In the rows, zero is written as 128.
Known rows, with every step that occurs:
piti, rudiv, foful: [114 138 136 165  87 155  76 120  93 115 114 112  98 112 121 146 110 131
 155 135 138 118 219]
lopu, piti, rudiv: [137 156 146 127 127 128 127 147 119 150 125 146  95 134 127 114 127 157
 107 151 147 123 180]
nubit, rudiv, noso: [146 104  98 115 116 126 125 140 153 133  89 168  87 151 105 168 156 138
 129 102 116 159 131]
vabof, nubit, rudiv, noso: [117  94 139  94 116 166 116 155 156 137  91 172  83 157  79 169 119 151
 117 101 140 166 121]
vabof, nubit, lopu, piti, rudiv: [102 159 210  95 143 169 121 178 112 155 141 166  92 145  94 125  97 170
  96 170 158 129 179]
nubit, rudiv: [121 105 131 113 119 126 133 128 118 122 104 152 121 111 109 156 126 131
 127 113 127 133 119]
piti, lopu, nugev: [118 156 128 121 142 163 168 138 145 127 133 126 120 148 110 139 112 157
 133 124 143 144 131]
noso, rudiv, foful, lopu, piti: [133 141 164 194 111 153  96  82 125 183 101 139 110 169 119 115 108 135
  96 108 179 108 148]
vabof, nubit, rudiv, foful, lopu: [ 85  88 170 150  86 217  78  99 103 118  93 137 113 130  94 158  51 137
 125  81 170 139 114]
foful, rudiv, noso, vabof, nubit: [107 106 142 149  94 203 101 125 171 167 129 154  71 204 133 140 124 142
  71 134 136 125 110]
nubit, rudiv, noso, vabof, piti: [118  83 108 130  89 158 124 126 168 109 108 187  52 185 102 185 124 150
  85 119 106 141 105]
nubit, rudiv, foful, lopu: [114  98 129 172  85 177  87  85 102 115  90 134 117 122 120 157  87 125
 137  80 147 133 121]
rudiv, foful, lopu: [121 122 126 188  94 180  84  83 111 121 114 111 123 141 140 130  89 123
 136  95 146 127 129]
rudiv, noso, vabof, nubit, lopu, piti: [118 143 191  92 139 186 121 156 158 183 122 210  72 239 121 157 135 170
  53 167 126 134 106]
nubit, lopu: [123 141 151 116 142 125 132 144 120 128 140 144 129 134 121 140 132 130
 131 149 116 125 134]
foful, lopu, piti, rudiv, noso: [162 145 107 164 106 148 130 136 172 156 111 150  58 182 132 109 137 167
  96 105 157 158 172]
lopu, nugev: [108 145 127 111 105 166 143 123 146 122 126 115 136 136 139 139 117 158
 118 120 137 140 113]
rudiv, noso: [151 127  97 131 122 127 121 141 164 139 113 145  93 169 125 141 156 135
 129 117 117 154 139]
piti, rudiv, noso, vabof, nubit: [ 98 115 152 127  83 176 117 150 173 137 112 155  46 175 104 159 136 160
  88 138 144 135 186]
vabof, nubit, lopu: [ 95 132 193  95 144 168 122 160 121 134 143 149 126 139  93 140  96 140
 119 147 137 133 127]
vabof, piti: [117 117 124 138 120 146 118 131 132 100 151 128 109 136 107 127  83 135
 120 131 125 135 116]
foful, lopu: [129 118 121 162 114 147 137 105 145 122 129 115 125 134 135 110 108 129
 117  94 149 135 109]
foful, rudiv: [129 126 119 163 117 153 112 118 125 146 146 117 125 133 143 110 118 118
 119 129 132 116 121]
noso, vabof, piti: [101 109 138 142 102 159 124 113 142 105 147 147  93 163 125 144  97 138
  85 145 119 110 102]
lopu, piti, rudiv, noso, bobezar: [126 142 149 120 151 110 137 140 154 152 110 161  40 189 130 152 161 170
 101 143 158 161 189]
noso, vabof, piti, rudiv, foful: [ 86 119 145 180  63 187  72 104 107  93 133 131  63 146 116 163  79 140
 113 153 127 100 195]

Rows:
[152 125  87 165 111 151 106 130 161 158 129 134  92 173 141 122 147 126
 118 118 122 142 132] | foful, rudiv, noso
[110 123 126 149 100 142 119 146 131  90 153 118  80 111  95 126  86 146
 129 139 138 132 186] | vabof, piti, rudiv
[128  94 109 141 125 154 148 139 166 114 115 198  35 197  75 185 118 148
  97 123 111 146 123] | nubit, rudiv, noso, vabof, piti, lopu
[140 159 151 124 119 141 132 156 155 167 120 197  46 208 134 156 174 168
  74 172 116 124 184] | nubit, lopu, piti, rudiv, noso, vabof
[131 168 170 117 141 128 130 163 111 150 139 164  98 141 120 126 132 156
 108 168 135 123 186] | nubit, lopu, piti, rudiv
[ 86 109 138 213  49 207  79  83 124  88 134 117  60 150 123 146  58 142
 102 119 149 106 174] | noso, vabof, piti, rudiv, foful, lopu
[135 118 108 155 133 156 143 139 177 121 140 175  42 216  94 156 120 144
 100 140 111 140 132] | rudiv, noso, vabof, piti, lopu
[115 121 149 206  91 146  97  79 133 151 105 112 114 137 108 130 110 114
 126  92 171 109 167] | noso, rudiv, foful, lopu
[139 145 139 162 113 148 136 123 135 145 125 134  92 141 134  96 108 158
  95 117 167 132 160] | foful, lopu, piti, rudiv
[102 110 130 140 125 122 128 140 167  91 135 133  23 166  97 166 117 159
 123 129 150 171 195] | vabof, piti, rudiv, noso, bobezar
[124 173 175 141 122 162  79 139  77 150 124 157  93 149 124 146 113 150
 127 170 133 115 209] | nubit, lopu, piti, rudiv, foful
[119 115 131 120 153 109 138 123 163 131 111 144  72 182 131 165 161 141
 122 120 139 166 138] | rudiv, noso, bobezar
[137 116  97 191 120 180 126 129 175 139 157 163  40 219 111 137 109 136
  87 141 116 130 126] | foful, rudiv, noso, vabof, piti, lopu
[137 142 144 176 113 184  83  86 103 153 111 140 118 174 151 115  87 140
 107 112 154 124 112] | rudiv, foful, lopu, piti
[159 152 114 132 122 127 121 156 155 162 111 162  59 176 126 126 156 166
 107 139 136 151 189] | lopu, piti, rudiv, noso
[133 122  94 152  94 141 112 157 167 101 138 134  46 154  93 139 114 153
 128 126 127 158 198] | vabof, piti, rudiv, noso
[ 92 115 140 154  83 154 124 129 141  94 147 136  64 138 111 144  98 148
  92 152 130 107 172] | noso, vabof, piti, rudiv
[126 106 106 145  97 159 117 124 178 116 131 163  58 202 120 156 125 147
  86 135 106 136 114] | rudiv, noso, vabof, piti
[ 76  85 186  97 103 180 129 125 130 129 101 173 104 140  99 175 104 146
  82 126 144 117  97] | noso, vabof, nubit, rudiv
[102 126 131 175  79 173  67 122  98  89 138 113  77 121  99 145  66 137
 149 139 137 126 208] | vabof, piti, rudiv, foful
[ 83  80 175  85 146 147 131 139 155 127  88 169  63 169  85 194 124 155
 111 105 163 177 121] | vabof, nubit, rudiv, noso, bobezar
[128 159 152 154 108 162  75 124  85 148 111 141  93 142 132 134 109 149
 126 152 146 117 201] | lopu, piti, rudiv, foful
[ 69  80 184 155  69 231  83  82 113 124  87 156  98 153 111 177  64 139
  89  95 162 113  98] | noso, vabof, nubit, rudiv, foful, lopu
[145 145 129 137 103 141 128 137 164 166 107 179  45 202 141 145 170 167
  71 153 129 125 177] | lopu, piti, rudiv, noso, vabof
[139 163 167 104 162 135 132 147 110 161 138 173 124 167 132 127 129 147
 101 163 122 123 117] | nubit, lopu, piti
[103 109 187 139 106 224  78 103  96 151  88 168 108 161 105 143  50 154
  96  97 178 138  96] | vabof, nubit, rudiv, foful, lopu, piti
